Each row was made from one small tree. The marks that hang from a mark follow it in brackets, in alphabetical order. Every link used is in the known rows. Write each row's tree.
Known rows
M[T[X]]: [  4   4  -7  21  32 -40 -11   3   9 -28  54 -19 -17  16  21 -10 -19  29
   8 -15  13 -17 -28   4   9  28  -1 -32  20   2 -13   0  -3 -53   0   4
 -25  23   3 -10 -12  22   6 -16  21  31  38  17 -20  41  18  13]
B[C N[A] R[K]]: [  3  30  34  12   9 -31 -20   6   5 -29  15 -14  23   5 -43   0  32  19
  17  14 -20 -14 -18  39   3  39  23 -27  24  28 -40   8  -1 -37 -11  18
 -21   8 -67  -4  -5 -25  13  -5  15  32  41  24 -17  35  66 -46]
P[R[K]]: [ 11  14   2  26  23 -40  -9  21  13 -18  43 -20  -6  15 -10 -13  -7  29
  13  10   5 -11 -20 -14  -7  27  12 -41  13   4 -12 -60  -9 -52  -9   2
 -23  17 -22   4 -19  42   4 -22  22  37  34  21 -43  27  23 -30]
M[T[X[E N[G]]]]: [-24   3 -27  59  13 -40 -24  47  10 -50  50 -20 -28  12  28 -16 -38  39
  38  -4  12 -10 -49 -20  11  26  -3 -42  17  16  -4  15  -6 -61  -6  15
 -26  26  25 -15 -27   4  19 -28  15  17  45  41 -21  44  38  17]
X[E N]: [-24  10 -23  23   6 -31 -30  31  13 -33  24 -16 -26  -2  18 -14 -26  30
  36  -8  20  -7 -35 -44 -12  29  16 -39  13  15  13  -2   1 -49  -2  22
 -12  26  34  -3 -42  24  18 -19  17  21  42  21 -33  27  31 -14]
B[C[K] N[A G] R]: [-14  34  19  -1   7 -27  -4  29   1 -34  18  -6  34   4 -26   0  24  26
  24  39   2 -11 -26   8  21  40   9 -26  14  26 -50  16   1 -42 -13  12
 -24  19 -34 -16  39 -52  17  -3  14  19  40  39 -17  27  83 -36]
Z[K]: [ -6   7   1 -12  23 -32  -3  16   3 -45  25 -19   4   5   3 -12 -24  33
  12  -5  29 -12 -14 -28  -6  29   9 -21  36   5 -27 -49  -1 -41  -9   9
  -6  19  12  -5  -1  25   1 -10  22  30  35  -4 -23  33  21 -27]
R[K[C[B[N]]]]: [-14   8 -15  11  35 -46 -28  12  14  -6  37 -22  -5  25 -10   3  -8  33
  22 -26  -9 -18 -21  22  17  26  10 -51  33  11 -24 -22  -5 -33  -5   9
  -2  25 -23  12  -3  16   9 -12  33  27  42  33 -28  33  36  -5]
R[K[C]]: [ -5   5  -2  16  36 -47 -18   2  12 -19  21 -24 -18  24   5 -10 -16  33
  12  -7  -2 -16 -16   6   8  31   9 -47  33  10 -13 -41  -6 -50   3   7
 -12  19  -4  13 -16  19   3 -15  39  40  38  17 -24  18  25  -7]
T[X[E N[G]]]: [-28   4 -22  55   3 -39 -29  46  14 -54  38 -24 -23   5  24 -32 -37  41
  36   7  15  -5 -38 -20  10  31   7 -51  19  18   9  -7  -3 -53  -3  21
 -22  26  30  -8 -15   5  12 -29  25  16  44  22 -26  31  36  -8]
G[N[A]]: [  6  28   1 -19  21 -25 -14  14   3 -36  32 -10  10   3 -14 -18 -36  25
  15  -1   1 -16  -5  -9  -2  36   7 -34  34  19 -19  11   0 -62   6  11
 -17  10  -7  -7  16  17  -1 -28  24  25  40  12 -31   5  35 -23]
B[C[K] R]: [-19  20   5 -11  14 -42 -16  15   3 -14  23 -16  10   8  -1   2   7  22
   6  23  30  -9 -19 -15  16  38  19 -14 -13   4 -31  -6   0 -41  -9  20
 -15  30  -3 -11   4 -21  16  19  11  35  39  27  -4  44  46 -18]
X[E N[A]]: [-12  21 -15  20  13 -21 -27  37  10 -41  27 -10 -15  -6   0 -24 -20  30
  34  -1  17  -9 -31 -35 -23  33  15 -40  21  25   5  13   5 -51  -7  17
 -23  14  24  -7 -36  10  17 -21  12  20  44  13 -39  16  49 -19]
M[T[X[E]]]: [-11   3 -13  42  25 -38 -22  15   9 -19  56 -22 -34   6  20 -13 -27  27
  20  -9   1 -12 -31  -6   6  29   3 -31  23   4  -4  -7  -2 -54  -7  20
 -32  26  12 -16 -39  16  10 -19  10  31  40  16 -24  48  51  35]
P[R[K[C[B[N]]]]]: [ -2   7  -9  28  32 -44 -21  19  12   2  63 -20  -8  28  -8   6  -5  26
  19 -14 -13 -16 -33  25   7  17  13 -50  23   4 -32 -40  -8 -42  -7   7
  -6  26 -41  10 -11  30  10  -9  29  30  39  34 -41  35  38 -19]
E[X[N[A G]]]: [ -3  23 -18   3   5 -23  -1  44  15 -70  19 -12   1   8  -3 -32  -7  39
  36  27   7 -16 -30  16 -12  29   4 -58  13  33   1  44  -1 -58  -7  12
 -13  15   1  -4   9   3   5 -39  18  21  47  33 -24   5  71 -51]
T[X[E N]]: [-22   4 -21  41   8 -32 -39  31  14 -34  45 -22 -33   1  22 -24 -34  32
  26 -13  18  -6 -35 -28  -3  30  14 -40  15  13   7  -8   0 -45  -3  24
 -23  28  32  -8 -41  18  16 -18  24  24  44   8 -28  29  36  -8]
A[N]: [-11   2  -6  -3  17 -40  -7  15   7 -22  29 -15  -1   0  12  -4 -46  27
  10 -27  11 -18 -20  -4   9  38   6 -36  21   4  -7 -10   0 -46   0  16
   0  17  45  -5 -14  38   0 -24  17  31  31   5 -35  18  -5   4]
Z[K[R]]: [ -1   3  10 -23  21 -46  -1  26   6 -40  28 -20  -6   3   4 -13 -20  31
   2   7  34 -10 -18 -29  -9  30  10 -18  66  13 -32 -69  -1 -31  -3   6
  -1  19  18  -3  14  41   3 -18  29  34  40   3 -14  32  35 -15]
K[C R]: [-10  -2   8  -1  32 -57  -9   3  11 -14  30 -18 -35  17  14  -8 -14  28
   8  -7  16 -15 -25  -9  -3  24  12 -38  53   9 -19 -37  -2 -45  12   9
   2  27  13  11  17  29  10 -17  41  42  43  11 -23  14  41   5]
C[B]: [ -8  10 -29 -12  29 -42 -24  19  15 -25  33 -16  -2   8  17 -16 -24  32
  14 -17  18 -19 -24 -10  -1  29  11 -45   7   1   1  -8   0 -38  -6  14
  -8  27   6  -3  -1  38   7  -8  17  22  40  16 -34  44  23  -8]
G[N]: [ -3  17 -11 -14   9 -29 -12   4   5 -37  35 -17  -3   8   1 -11 -52  25
  21 -10   8 -11  -9 -21   4  32   6 -32  26   7 -13  -8  -4 -59   8  15
  -8  24   5  -2  10  24   0 -21  28  28  38  19 -24  11   5 -18]
R[K]: [  4  11  -7  11  22 -39 -17  11  16 -27  14 -22  -3  12  -1 -19 -17  32
  16   1   7 -10 -14  -9   4  37  10 -39  25  13  -3 -43  -8 -42  -3   9
 -19  17  -3   6 -13  24  -1 -22  30  36  37  19 -28  27  20 -15]
M[T[X[N[A G]]]]: [  3  18  -8  37  25 -35 -15  47   8 -56  43 -12  -5  15  16 -22 -20  40
  24  -1   7 -19 -43   7   6  29  -5 -50  22  23 -15  29  -5 -60  -8   1
 -31  10  -5 -10   6   4   9 -36  17  20  44  36 -22  29  31 -12]
B[R]: [ -4   8  16   4  11 -40 -11   9   7 -34  25 -18 -15   2   7  -4   4  23
   2   7  25 -12 -26 -21  -2  31  14 -22  13   0  -9 -22   1 -43   5  18
  -9  25  15  -9 -16   7   7  -3  20  28  37  11 -25  36  25 -34]

Which tree is each row?
[-25  10 -30 -34  26 -55 -17  42  18  -8  39 -13  -1   9  19 -12 -19  34
   3  15  35 -14 -26 -33   8  37   7 -30  23   9 -19 -50   0 -18  -3  10
 -11  34  26  -1  17  26   9  -3  22  25  47  34 -12  35  53  15] : C[B K[R]]
[-13   6  29  38  10 -49 -12  13   5 -36  20 -24 -16  22  -5   4   6  31
  19  11 -10 -15 -29  17  29  27   7 -40  48  17 -34 -32  -6 -44  -3  15
  -6  23 -21   6  -1 -23   6 -20  40  26  41  43 -20  32  37 -25] : B[N[G] R[K[C]]]
[  1  22 -19  -9  10 -20  -9  28  13 -58  24 -10  -7   6  -7 -21   0  29
  26  17  13 -15 -27  16 -23  30  11 -43   9  29   5  42   1 -50  -4  12
 -15  14  -1  -4 -11  21   7 -24  16  29  48  17 -26   8  62 -50] : E[X[N[A]]]
[ -4  34  -6 -21  26 -18 -12   6   5 -10  21  -5  34   2 -23  -1  14  24
  28   8  -1  -9 -13  10   8  41  10 -30  16  24 -44  22   1 -35  -6   7
 -26  18 -33 -10  32 -31  17   0  19  30  38  26 -28  10  69 -22] : B[C[K] N[A]]
[-23  22 -14 -22  22 -40 -10  56  15 -23  35  -5  20   4  -4 -18  -2  40
  23  36  10 -16 -30 -11  14  38   0 -40  48  34 -43 -19   1 -14  -6  -1
 -18  22   3  -9  53  -6  11 -28  20   9  47  51 -21  23  82   1] : C[B[N[A G]] K[R]]
[-23  28  -4  -8  14 -32 -15  54   9 -25  34  -6  28   5  -5  -8  11  35
  16  38   6 -17 -33  -9  19  37   6 -35  19  21 -36  -9   6 -26 -14   8
 -17  23  -4 -18  30 -34   4  -9   9   5  44  46 -22  38  67 -19] : C[B[N[A G] R] K]
[-13  11  20  19  -2 -32  -6  18   5 -44  27 -15  -1   3   3  -1   7  28
  25   7  12  -7 -34  -3  15  26   8 -31  25  12 -23  -6  -2 -36   3  13
  -4  25  -8  -8  12 -16   6 -21  23  15  36  27 -29  35  32 -36] : B[N[G] R]
[-25  16 -17 -22  19 -48 -22  37  11 -14  36 -16   0  10  13  -6  -8  29
   1  23  40 -14 -31 -35  14  35  13 -23  -8  -2 -19 -27   4 -21 -12  18
 -13  35  26 -12  -8   1   5  13   6  23  44  27 -11  53  36 -10] : C[B[R] K]
[ -7  20  -3  22  38 -41 -19  33  11 -26  29 -17  12  23 -15 -12  -4  42
  30   5 -28 -23 -23  35  17  33   6 -65  52  27 -31  -9  -3 -43 -14   5
 -12  14 -38   6  17  -8   4 -29  29  17  45  39 -33  24  59 -13] : R[K[C[B[N[A G]]]]]
[-17  -2  -2 -16  32 -50 -11  25   5 -16  50 -19  -7  16   7   6 -16  32
  11 -16  22 -18 -29   5   3  21   9 -30  74  14 -55 -48   2 -19  -4   8
  14  29  -1   4  23  26   8  -5  34  28  46  17 -16  41  52  -5] : Z[K[C[B[N]] R]]
[-19  -3  -1 -19  41 -62  -9  31   6 -21  45 -22 -15  19  11  -6 -30  35
  -2  -5  28 -20 -25  -5  -4  24  12 -34  66   4 -40 -62   2 -34  -5  10
   9  27  12   7  19  42   6  -5  32  33  47   6 -12  43  50  -2] : Z[K[C[B] R]]
[-10  15  -6  35  17 -32 -36  36  11 -40  46 -16 -23  -4   8 -33 -24  32
  23   1   7  -8 -32 -12 -10  33  16 -42  26  25   8   9   4 -47  -3  19
 -32  15  14 -13 -26   6  13 -20  18  23  46   4 -31  19  51 -11] : T[X[E N[A]]]
[-13   5   8   8  22 -47 -23  10   6 -17  46 -17 -15  18   7  13  -2  22
   8 -27  16 -20 -38  13  12  22  18 -35  22   1 -31   1   3 -31  -4  18
  11  30 -11  -2   0  -5  11   8  23  24  43  24 -23  44  41 -17] : K[C[B[N R]]]
[-18   9 -12  27  29 -47 -20  27  13 -26  31 -23  -1  28   1  -6 -20  40
  30  -9 -15 -19 -28  26  26  27   4 -61  38  13 -25 -20  -7 -39  -8   8
  -5  25 -20  10   9   0   6 -24  35  18  41  42 -25  35  40  -2] : R[K[C[B[N[G]]]]]
[-30  17 -38 -14  16 -33 -15  42  15 -23  31 -13  15  11  17  -5 -19  41
  34  10  17 -12 -29 -18  28  30   1 -43  13  11 -28  -9  -2 -26 -10   5
 -13  34   8  -7  35  -8   9 -15  20   9  38  51 -24  34  42  -2] : C[B[N[G]] K]
[  2  24   7   6  17 -37 -27  30  12 -20  33 -12  13   3 -22  -7  23  28
  11  16  -7 -16 -27  20   3  36  19 -31  27  24 -31 -13   4 -20 -18  13
 -20  12 -34  -7 -13  -7   5  -8  11  17  45  34 -27  46  55 -39] : C[B[N[A] R[K]]]
[-17  11 -28   9   1 -30  -4  40  16 -64  23 -18 -13  14   9 -19 -20  37
  43  21  26 -13 -34   7   0  22   2 -56   5  19   5  32  -4 -56  -2  17
  -4  29  15   0   9  14   5 -31  21  22  44  38 -20  15  54 -39] : E[X[N[G]]]
[ -9  15  21  -4  31 -39 -13  30  -4 -27  43 -15  10  14 -14   1   1  27
  -1   3  10 -21 -31  17   1  26  18 -22  54  14 -60 -16  11 -30 -17  10
   3  17 -20 -10   1 -12   5   7  19  23  46   6 -21  48  60 -41] : Z[K[C[B[N[A] R]]]]
[-21  16 -12 -24  18 -47 -11  15  12 -11  21 -14   7   8   2  -4 -13  28
  14  20  24 -10 -18 -15   9  38  13 -24  21  12 -31 -29  -3 -32   1  11
 -16  26  -1  -1  33  12  17  -1  25  40  43  28  -6  26  61  10] : B[C[K[R]]]
[-14  12   6   1  34 -50  -9  37  11 -23  40  -8   2  16  -1 -12  -4  37
  19  10  -9 -23 -33  27   7  28   5 -59  70  28 -37 -12   4 -37  -1   7
   2  19 -29   2  52   6  11 -33  31  18  47  37 -29  20  74  -6] : K[C[B[N[A G]]] R]
[-26  14 -14 -21  11 -38 -21  34   9  -9  42 -12   7   6   6   6   2  26
  11   7  24 -10 -31 -25  22  33  13 -18   5   5 -34 -15   2 -14  -9  12
  -9  35  12 -13  -6 -12   8  13  11  15  42  40 -15  47  40 -19] : C[B[N R] K]
[ -2  19  41  36  19 -42 -10  20   4 -32  21 -19   2  16 -18  -6  23  32
  17  27 -21 -18 -26  32  19  33   7 -43  55  30 -34 -18  -2 -47  -4   7
 -15  10 -34   2   1 -36   2 -27  35  24  42  37 -24  21  59 -34] : B[N[A G] R[K[C]]]
[  4   7 -25  25  20 -37 -24  22  11 -39  49 -16 -24  19  22  -6 -32  31
  17 -30  24 -12 -41 -11   5  27   0 -40   7   7 -12  17  -8 -49   1   6
 -19  24  15  -8 -20  22  15 -11  20  31  41  32 -17  36   8  -4] : M[T[X[N]]]
[-18   4 -25  44  18 -33 -33  31   9 -31  52 -18 -37   8  25  -9 -33  30
  28 -19  16 -10 -44 -24   2  28   3 -34  12  11  -3  13  -1 -55  -7  16
 -27  28  25 -13 -49  12  19 -15   9  26  46  30 -22  43  31  15] : M[T[X[E N]]]
[-11  12  -1  11  18 -57 -27  33  15 -21  37 -21  -3  14   0  -6  -5  31
   3  12  16 -15 -27  -4   7  33  18 -32  10   3  -7 -42  -3 -30 -17  19
 -14  22  -4  -1 -31  21   1  -2  13  26  45  28 -15  61  33 -20] : C[B[R[K]]]
[ -5  33  15 -13  10 -23 -14  13   1 -13  25  -6  27  -2 -25   6  27  18
  11  25   5  -8 -22   8  10  39  18 -17   9  23 -51  12   4 -29  -8  13
 -24  18 -29 -14  22 -40  16   9  13  27  40  29 -16  29  76 -32] : B[C[K] N[A] R]
